Each row comes from the steps of one path. Every step used is in the known rows, and no mark comes twice. Write the path behind each row, first mark first.
Known rows
C > X: [ -3 -11  10   1   3  -4  -5 -11  14 -15  -1 -17  -2  27   9   2  -8  -2
 -14   5  -6   7   8   0]
J > X > C > P > H: [ 15 -14  -8  34  28 -27 -12  11 -27 -19  14   3 -27  64 -11   2 -29  23
   3  -2 -31  37 -16  23]
P > W > X: [ -9   4 -21   9  15   1  15  -7  36 -16  27 -28 -23   1 -12  -3  -7   1
   3 -23 -19  16  22   9]
X > C > P > H: [  5  -2 -11  14  16 -39  -3  27   0 -25  24  10 -30  53 -10  18 -32  22
  -3   3 -18  37 -21  26]
M > X: [  4  -9  12   9  27   2  18 -16   0 -10  -9 -24 -14   2 -12  15   4  23
  -4  -3   2   6  -7   3]
M > X > C > P: [ 13   2  13  -1  14 -15   2   9 -18 -32  -4  11 -25  39 -21  30 -14  25
 -10   2  -5  30  -9  12]
M > X > C: [ 14 -10  18  15  24   0   4 -12 -13 -17 -14  -6 -14  11 -24  22  -9  28
   0   3  -6  18 -13   8]
P > H: [ -5 -11 -14  25  29 -25  14   2  21  -3  18 -24 -19  17  -3   3 -15  18
   3  -2 -10  13 -18  19]
C > P: [  3   5 -12  -9   4 -19   9  25  15 -16  15   1 -25  38   1  18  -3   4
 -18  -4  -4   8   0  23]
P > W > X > J: [-15   2 -14  14  24  -5  16  -9  17 -23  23 -24 -12   1  -8 -11  -1   2
   6 -34 -27  28  25  -6]
P > W: [ -9  -9 -22   2   1  -4  11   9  39 -13  26 -25 -27   6   5  12  -2   5
  -2   1  -6   2   8  12]
Q > H: [-11   2 -23  24  30 -21  28  11  29   3  14  -4 -11  18   2  13  -4   1
   5  -3   6  -6 -15  31]
C > P > H > X: [ -3   9 -15  21  23 -28   4   1   4 -22  13  -3 -21  54  20  17 -23  16
 -10 -23  -1  17 -16  18]
E > W > X > C > P: [ 13  16 -24 -12  -4 -16 -14  19  21 -19  22  12 -23  30 -40   9  -6  -1
 -13 -32 -24  39  18  19]
E > W > X > H: [  0 -10 -22  16   3 -15  -7  -9  38 -13  27  -9 -15  13 -46  -6  -2  -7
 -11 -42 -11  26   1  23]
H > X: [  0   0  -6  20  21   4   2 -17  10  -8  -9 -13  -5  16  17  15  -2  10
 -10 -21   7 -14  -4  16]
H > P > W > X: [ -7  18 -15   4  21  -9  25  15  23 -21  33 -21 -36  29  -2   1 -16  13
  10 -18  -7   7  23   6]
J > X > M: [ 18 -24   8  18  24   2   0 -20 -29   6 -12 -25 -16  35 -10  10 -13  22
 -17   1  -2  -2  -1  14]
Q > H > P > W > X > F: [-19  17 -12  31  30 -21  45  14  19  -3  30 -11 -32  45   6  -9 -18   5
  25 -27   0  -1  -3  22]
P > W > X > F: [-11 -10  -5  19  10   4  18 -14  25  -4  15 -33 -21  11  -8 -18  -5  -1
   7 -30 -24   6   8  13]
M > X > H > Q: [  4 -14   7  57  32 -13  16 -24  11 -17   7  -5 -20  17 -12  24 -26  10
  10 -20   8  22 -38  23]
M > X > F: [  5 -21  30  18  19   4  21 -24 -11   1 -20 -29 -15  13  -8   1   7  24
  -1  -9  -2  -4 -22   9]
J > X > C > P: [ 21  -9  -3  18  15  -9 -15  14 -26 -15  -1  12 -21  56 -12   9 -12  15
  -7  -2 -26  18   0  24]
Q > H > X > M: [ -3   7  -7  28  34 -16  20 -19  -2  -1  -6  -2  -6  39  11  34 -25  12
 -13 -17  34  -8 -18  23]
J > X: [  9 -18  -5  26  27   5   3 -12  -7   4  -5 -24 -10  18  -2  -7   5  12
  -1  -5 -16  -7  -1  15]
J > X > C > P > W: [  8 -10 -17  12   3  -8 -12  18  -7 -25  22   3 -36  53  -4  10 -15  12
   0   1 -27  27  10  14]

Write each row's path
[ -5 -15   6  49  12 -18  -7 -19  24 -21  14  -1  -6  40  10   9 -38 -14
  -2 -13  -1  22 -23  17]
C > X > H > Q
[ -4  -5 -22  55  40 -27  17  -3  34   4  24 -18 -20  10  14  10 -34  10
  23 -14 -13  15 -31  28]
P > H > Q
[-18  16 -29  16  21 -29  39  35  33 -11  43  -4 -36  41  20  22 -14  10
  16   4  17  -5  -3  20]
Q > H > P > W
[-12  20 -32  21  10 -23   6  20  16 -30  26  24 -24  58  17  38 -26   3
   2 -16   7  19  -7  24]
Q > H > X > C > P > W
[  9  -2   8  12  18   1   0 -27 -12  -6 -15 -14 -10  31   7  32 -20  19
 -24 -15  20  -9  -6  13]
H > X > M
[  0  10 -12 -16   0 -15  16   6  12 -30  31 -14 -39  45 -19  24 -29   5
 -21 -18  -1  35  26   9]
C > P > W > X > M
[ -5  -4  -8  35  35 -15   6 -20   9  -9   5 -22 -10  24  18   8 -18  21
   0 -21  -1   4 -20  16]
P > H > X
[  2   8   3  31  27 -22  15   8   1 -27  23   2 -29  51 -21   1 -28  10
  -1 -26   0  11  -8  24]
W > X > H > P
[  0  -3  -8  -2  12  -3  15 -15  17 -15  19 -30 -28  15 -20  13 -24   8
 -11 -17  -3  21  22   8]
P > W > X > M
[ 13   3 -20   6   7  -3 -15  -3  28  -7  12  -3 -12   0 -44   2  -2   5
  -2 -30 -24  25  14  16]
E > W > X > C
[-15  -9   8   8  -8 -24  -1  11  17 -44  37  -6 -31  71  14  10 -31   3
  -7   5  11  19   3   1]
C > X > H > P > W
[  1   0 -16  15  14   0   0  -1  22 -23  21 -12 -22   9 -23   4 -21   6
   8 -14 -27  28  17  12]
P > W > X > C
[-12 -10 -17  28  11  -9   9  -9  33 -30  38 -16 -27  22 -25  -3 -20  -5
   0 -30 -13  29   3  20]
P > W > X > H
[ 13  14  -4  13   8 -10 -14   9  -8 -29  -6  21 -15  53   7  31 -19  13
 -17 -15  -2  11  -7  22]
H > X > C > P
[  3  -2 -31  45  15 -17  -2 -12  52  -8  34  -2 -16   6 -30   2 -18 -15
   7 -52 -12  30 -10  31]
E > W > X > H > Q
[-19  10 -12  42  44 -17  21 -14  -1 -10  -2   3  10  22  23  12  -1   4
   4 -33   7  -2 -13  10]
Q > H > X > J
[-18  28 -31  22  34 -24  42  20  30 -15  45  -7 -32  35   2   5 -21   6
  21 -22   5   8  11  17]
Q > H > P > W > X
[-11  -4  -9  17   2 -25  13  26  23 -31  44  -5 -44  54   1  17 -22  13
   1   1  10   7 -11  20]
X > H > P > W
[  9 -15   7  39  26 -16   4   8 -24 -16  12  -1 -29  67  -5  -1 -17  20
   1  -7   1  -3 -18  24]
J > X > H > P
[-11  11 -21  36  36 -11  20 -10  17  -1   1  -2  -1  24  20  19  -7   4
   1 -25  17 -14 -16  25]
Q > H > X
[ -8  20 -17  23  34 -30  36  32  14  -2  21   3 -24  44  13  18 -12  13
  10   2  20 -15 -15  28]
Q > H > P
[  8 -31   2  44  23  -7  -7 -13 -12 -11   5 -11 -16  38 -15  -7  -7   7
  -4 -14 -11   4 -19  26]
J > X > H
[  3   4   0  10  21 -31   3  -7 -18 -21  10  -7 -27  68  11  32 -42  25
 -25 -18  15  23 -17  15]
C > P > H > X > M
[  7   9 -29   3   9 -36 -12  19  21 -20  34   4 -28  36 -40   3 -23   9
  -2 -31 -30  57   5  19]
E > W > X > C > P > H
[  9  17 -20  52  41 -35   5   8  12 -20  29  16 -25  41 -11  12 -57   8
  20 -31 -32  56 -17  32]
W > X > C > P > H > Q
[  4  -7   4  27  32 -20   5 -29 -12  -9  -2 -22 -16  37   9  24 -36  30
 -13 -15  15  10 -20  13]
P > H > X > M
[  5  -5  -3  43  34 -18  -9 -15  -4 -17  -1  -4 -11  30   6  14 -33  28
   5 -15  -9  16 -25  19]
P > H > X > C
[ 11   1   7   5  26  -4  12 -20  -2  -8   1 -21 -14  19 -28  11 -24  11
 -17 -18  -1  12   9  14]
W > X > M
[  1   1 -20  -6 -10 -18  -3  33  21 -34  31   8 -37  42  -3  28 -17   8
  -8   5 -13  28   7  18]
X > C > P > W
[-12 -11  17   6  14 -12  -4 -15  -6 -23  -6 -14   9  27  13  -4  -2   0
 -13  -6 -16  18  12 -15]
C > X > J
[ -6   6 -15  -1   6 -14  21  28  27 -18  31 -17 -41  35  17  17 -11  16
   5   7   5  -4   8   8]
H > P > W
[  0  22 -20  28  24 -27   4  16  -1 -22   6  36 -11  61  10  34 -24   6
  -5 -19  10  11 -17  34]
Q > H > X > C > P
